Known rows, with every way that one mark hangs from another:
q14{q328{q904{q947}}}: [ 29 -14 -20  17  -5 -11 -19 -28   7 -11  43   7  -3 -23 -10  21  24   5
 -23 -26   5 -35 -31  12  -1  -4  20  -6]
q102{q130 q866{q904{q117}}}: [-17   5  -1 -12   1  13  38   6   2 -13 -46 -33  -5  24   2  -2 -30  14
   5   6  -1 -17   4 -20  -7   9  -9  -8]
q328{q904{q770}}: [-23  10  -3  -8  16  -3   2 -14 -40  -9   2  13  20 -14 -14   5 -15   2
   8   4   8  11 -26  -8 -14   3  12  -3]
q253{q770{q904{q117}}}: [-22 -15  27  14  15  -7  -5   7 -42   2  -6 -13  -5  -9   0  -3 -23   4
  18  11   5  21  -5  -7  -1  24 -18  -5]
q117{q904{q328 q770{q253}}}: [ 12   4  22 -41  -5   2  11  17 -13   0 -17  30   8  -4 -19  -9  -3 -11
   4   5  -4  44  18   2  -9 -25 -15   8]
q770{q904}: [-13  -6   7 -25   5  -7 -19   4 -31  17 -16 -27 -11  -6  -3  -6   0  -1
   0   7  -5 -27 -20 -13  -6  -3  33   0]
q14{q328}: [ 22  -5 -16   3  -2  -2 -16   0 -11   0   0 -29 -25 -18  -3   2  20   9
 -11   3   8  -7 -20  14  36 -12  23   5]
q904{q117 q770{q253}}: [  9  18  15   1  23   3  35   4 -76  -1  -4  11  23  16   1 -12  -4   1
  16  38   6  26  21   9  10 -10 -44  26]
q130{q102{q866}}: [ -3   2 -12 -22  -9   6 -29  21  28  21 -29 -22   4  -7  -3 -15 -13   7
   2  39  -6  -3  -6   3  -3  -6  26  -6]
q904{q117 q328}: [ -1  -7 -22  14  -2   4  -6  -2 -19 -16  -9  -2 -38 -14   3 -13  -5   2
  -7  -4   1 -20  -2  10  19  -5 -35  -5]
q14{q328{q904{q117{q253} q866}}}: [  1  -1  -9  26   3   1  25 -30  -2  -1  26   4  22  -4   9  13  57   2
 -13 -53   1  47  23  32  17  15 -16  -4]
q130{q102{q866{q904}}}: [-18  12  -9 -26  -7   8  -4  18  39  17 -37 -28  -9  15   4 -17 -19   9
   1  43  -7 -27   0  -6 -11  13  37   8]
q130{q102{q866{q904{q117}}}}: [-25  11 -10  -2  -3  11  20  13  23   7 -32 -19 -17  18   9 -17 -24  11
   4  41  -5 -28  19   3  -9  25  -4  10]
q102{q866{q904}}: [-19   8 -10 -30   3   7  14  11  20   6 -38 -36 -19  14   7  -8  -4  10
  -4  15  -6 -43 -19 -26   5   8  44   4]
q770{q904{q866}}: [-27   0   2 -21   4  -3 -16   0  -6  19 -17 -25   6  -8   6  -6  35  -8
   7   1  -2  -3   0 -11   9   0  36  -5]
q904{q117 q328 q770 q947{q383}}: [  8   2 -18  50 -13   5   1 -10  -5 -27   4  25 -34  -5   0  23 -34  -9
   0   8   7 -32  24   3  -6 -13 -65 -10]
q770{q253{q117} q904{q947}}: [ 20  -4  12 -18   3 -14 -13  17 -24  23  43  -6  29  16  12 -16   2   3
   1   6 -10 -38  -1   5  -8 -10  11  22]
q14{q328{q904{q117{q253}}}}: [ 13  -7  -4  21   4  -4  22 -27 -25  -1  24   2   6  -2   1  13  23   9
 -20 -45  -2  27   3  31   3  12 -20   1]
q14{q328{q904{q117 q770}}}: [ -5  -1 -10  26  10  -2  31 -21 -47 -30  15  17  11 -23 -13  25  -3   4
  -4   1  19  33  -2  18  -1   7 -23   2]
q328{q904{q947}}: [  4  -3 -16   7   4 -11 -24 -25  -4   0  35  10  -3 -11  -5   3   8   5
  -8 -22  -4 -59 -38  -5 -12   3  16  -8]
q117{q253{q770} q904{q947}}: [ 18 -10  39  17   5 -10 -18   4  24  27  19   6 -12  10   3 -10  -7   3
   6 -41 -14  38 -13  -5   9  17  -6   0]
q14{q328{q904{q770{q253} q866}}}: [ 14   9   4 -17   9   1  21 -13 -22  -7  21  22  69 -10 -10  18  51  -8
   3   5  15  66  22  19   2 -16  10   8]
q383{q947}: [ -7   4   7  10 -11   0 -54   2  -6  17  -2 -23 -37   1 -12 -17  -8   5
  10  15   2 -43 -19   2  21  -4  36 -11]
q866{q904{q328 q770}}: [-13  10  -6  -8   6   8  14   4 -10 -20 -27   2 -23   7   1  -6 -22  -4
   0  23   7  -1  -9 -13   0   2   4  11]
q866{q904{q770 q947}}: [ -1  16   0  17  16   0  19  -7 -16  -7  -1   2 -19  22   8  -3 -15  -1
   5  29   6 -38 -19 -21   3  10   8  23]
q14{q328{q904}}: [  7  -8 -18  -4  -2  -6 -13 -18  -9 -10  19  -8  -3 -28 -14  14  19   9
 -16 -23   7 -10 -26  14   5  -3  28  -6]
q328{q904{q117 q866 q947}}: [-16   3 -21  35   7  -4   3 -34   0  -9  39  21   4  -9   8   2  37   0
   1 -31   2 -36   1   6   4  17 -22 -11]
q253{q117 q770}: [-15   0   0  18  14  -5 -34  29  -7   2  23 -28   0  -8  15 -28 -37  23
  21   3   9  17 -28   4  42  19   4   4]
q130{q102{q866{q904{q328}}}}: [-10   0 -18 -28 -21  13 -15  21  61   2 -40 -12 -15   4   0 -13 -20   2
 -10  33  -8 -16   6  -1 -20   2  24  -4]
q130{q102{q866{q904{q947{q383}}}}}: [ -5  14 -17   4 -25   7 -19   8  70  19 -17 -19 -25  23   5   8 -28   5
   0  33 -11 -83  21  -9 -26   8  18  -4]

Rows:
[ -2 -15  45  -9  13  -8 -19  11 -23  29  -6 -20  20  12   6  -4 -10   0
   8 -10  -9  58 -12  -8  -8  15  14  -2]
q117{q253{q770{q904}}}
[-26  -2  15   4   5  -8 -26  36  13   8  17 -19 -17 -16   4 -30 -39  21
  24 -22   2  25 -17  -1  34  25   6   1]
q253{q117{q904} q770}
[-11 -12   8   1  -4   3  11  -6  -3  10 -11   2   6   6  16  -1  37 -16
  -8 -33 -12  43  33  12  -3   3 -25  -9]
q770{q904{q117{q253} q328 q866}}
[ -3  12   8  15 -17   0 -12 -10  57  36   8  -2 -24  18  10   8  29  -7
   1 -58 -21 -18  36  -1  11   1  -1 -11]
q117{q253 q904{q866 q947{q383}}}
[  0  19  18 -46  13  10  46  19 -18   8 -37  -7  34  33   1  -3  -8   0
   8  50  -2  11   9 -22 -12  -9  22  23]
q102{q866{q904{q770{q253}}}}
[ 25  -7  -9  22   4  -9   3 -25 -15 -21  35  25  17 -21 -15  31   7  -2
 -13  -3  16   7 -24   7  -9  -6   7  -1]
q14{q328{q904{q770 q947}}}
[ 18   6   9 -13  -2 -11  -7  20   8  22  43   4  -1  12   6 -29   1  11
   4 -20 -13 -32   4   8  16  -6   0  24]
q770{q253{q117{q904{q947}}}}
[  2  -1  -8   0   7  -4   7 -15 -28 -20  11  10  19 -26 -19  24   0   2
  -6   2  17  32 -20   9  -2  -4  15  -1]
q14{q328{q904{q770}}}
[ -8  27   2 -10  18   4  13  24 -29   8  16  -2  57  15  18 -25  14   4
  26  25  10  50  22  13  37  -9  -2  26]
q904{q770{q253{q117}} q866}
[ 10  14  11 -29   7   9  28   9 -26 -10 -18  14  11  25   0 -10  -5  -7
   2  34   1  13  13  -4 -10 -13  -7  24]
q866{q904{q328 q770{q253}}}
[ 14   3 -17  25 -16   3 -25  -4  11 -15   1  17 -27  -6  -5  22 -28 -11
  -3   9   5 -30   6  -6  -8 -24 -26 -13]
q904{q328 q770 q947{q383}}
[  1 -19  14  -2  -4  -1   8  -4 -27  10 -11   0  -8   8   7  -1   3  -9
 -14 -27 -15  24  15  10 -18  -1 -28  -4]
q770{q904{q117{q253} q328}}
[ 29  -6   3  44   5   2  21 -11 -22 -11  11  33  -3  15  11   4  -7 -11
 -10  -8  -2  37  10  13   0  -6 -64   5]
q904{q117{q253} q328 q770 q947}
[-23   5   2 -14  -6   7   3   9  25 -10 -27  19 -10 -22 -10  -4  13 -15
   9 -11   5  53  15  -7  15  -8  -2 -11]
q117{q904{q328 q770 q866}}
[-17 -22  15 -11  -3   0 -37  13  22  -2 -12  -3  12 -23   2   1  13 -13
  10  -6   6  52   1  -9   1   4  12 -25]
q253{q770{q904{q328 q866}}}
[ 10 -25  -5  16  -9  -7  -8 -10 -12 -11   8  13 -27 -11   2   5  -1 -11
 -15  -8  -5 -41   0   0 -19  -5 -28  -9]
q770{q904{q117 q328 q947}}
[-23  19   2 -20   3  11  16  22  19   6 -45 -12  12  16  -1  -8 -36   2
  12  66   3  16   6 -11 -18  11  23  12]
q130{q102{q866{q904{q770}}}}
[-10   5   0 -36  -3  11  14  12  19  -2 -50 -41   2  23  -3  -1 -26  12
   2   9  -4 -17 -16 -29  -9  -2  31 -10]
q102{q130 q866{q904}}
[  5 -32   8  15  -6 -12 -46  23  20  -8  38   2   2 -16   9  -6 -34   1
   2 -10   3   5 -22  -2  -6   7  -3 -11]
q253{q117 q770{q904{q328 q947}}}
[ 12  -8   5   2  -9  -2  -6   2  17 -13  -1  33 -28 -17 -15   2 -15 -13
  -4  -9  -1   8  -8 -10  -6 -14 -12  -6]
q117{q904{q328 q770 q947}}
[  3  -2  22 -23   9  -5  18   3 -65  17  -4  -7  14  13   1 -10  13  -2
   5  15  -9 -13  21   5 -13  -5 -18  17]
q770{q253 q904{q117}}
[ -3   6 -13  20  -5   5  15   4  37   5  -9  -4 -20  22  13 -10 -17   6
  -2  37  -7 -53  15   2 -15  23 -12  10]
q130{q102{q866{q904{q117 q947}}}}
[ 12 -11 -21 -13 -14   6  -1   3  55  -9 -16  -7 -28   8   7   3   0  -2
 -21   3  -9 -59 -18 -22 -12  -6  22  -7]
q102{q866{q904{q328 q947}}}
[ -1   1 -34  49 -22   7 -18 -15  38 -13  11   9 -41  -6  14  13  20  -9
  -2 -21   0 -53  38   9  17  -7 -50 -22]
q904{q117 q328 q866 q947{q383}}
[ 46  -2   7  -1   5  -8  13 -21 -29 -11  43  35  51  -4 -16  26  23  -4
 -11   7  10  17  -1  16 -18 -20  -3  12]
q14{q328{q904{q770{q253} q947}}}
[ -6  -1 -23   0  -2  -1 -11 -20  16  -8  18  -6  14 -30  -4  14  53   2
  -9 -28  10  11  -7  15  20   1  31 -12]
q14{q328{q904{q866}}}
[-16  11  16 -15   2   1   2   2  26  35 -12 -11  -7   9   8 -18  41  -2
   4 -48 -17  39  14   2  27   7  18   0]
q117{q253 q904{q866}}
[-14  11  11 -30   6  13  33  15  -2 -13 -59 -23  25  26  -8   7 -43   5
  12  30   7  26 -10 -34 -16  -4  18  -5]
q102{q130 q866{q904{q770}}}
[ -1  -5  -6  11  -9  -5  -7  20  24 -16  22  26 -19 -15  -1 -11 -35  -2
   0 -17   2   9  -8   0   8  -6 -16   2]
q253{q117{q904{q328 q770 q947}}}
[-10   4 -12   6   6   1  11 -19  -3 -18  11  11  36 -28 -11  24  35  -5
   1  -5  20  52  -1  10  12  -2  20  -6]
q14{q328{q904{q770 q866}}}
[  6  -8  10 -47  -8   2 -13   7   0  14 -10   3  31   0   0  -6  49 -19
  -2   1  -8  19  26   3 -11 -24  13  -3]
q770{q253 q904{q328 q866}}
[ 14   8   9  15  19  -6  34 -24 -57 -10  39  46  43  10  -7   7   3  -3
   6  10   3  -2  11   9 -28  -1 -47  14]
q328{q904{q117 q770{q253} q947}}
[  9   4   9  -8   3   9  30   5  12 -14 -34  -7  21  29  -4  14 -39   0
   5  28   5   0 -12 -35 -23  -7  11  -5]
q102{q130 q866{q904{q770 q947}}}
[ 28 -23  31  13 -10  -6 -26   6  45  11  16  22 -19   1  -1  -6  -8  -4
  -6 -51 -15  47  -7   1  -1   6 -19 -12]
q117{q253{q770} q904{q328 q947}}
[ 10  -8 -27  44  -2  -5   9 -36  13 -20  46  17   4 -22   4  22  54   0
 -13 -33  11 -15   7  23  15  10 -17  -9]
q14{q328{q904{q117 q866 q947}}}
[ -4   7  -3   9 -19  -5 -26  -3  33  17   4  -6 -57  -4  -8   7 -12   2
   1 -28 -13 -78   6 -12   2  -4   3 -10]
q117{q904{q947{q383}}}
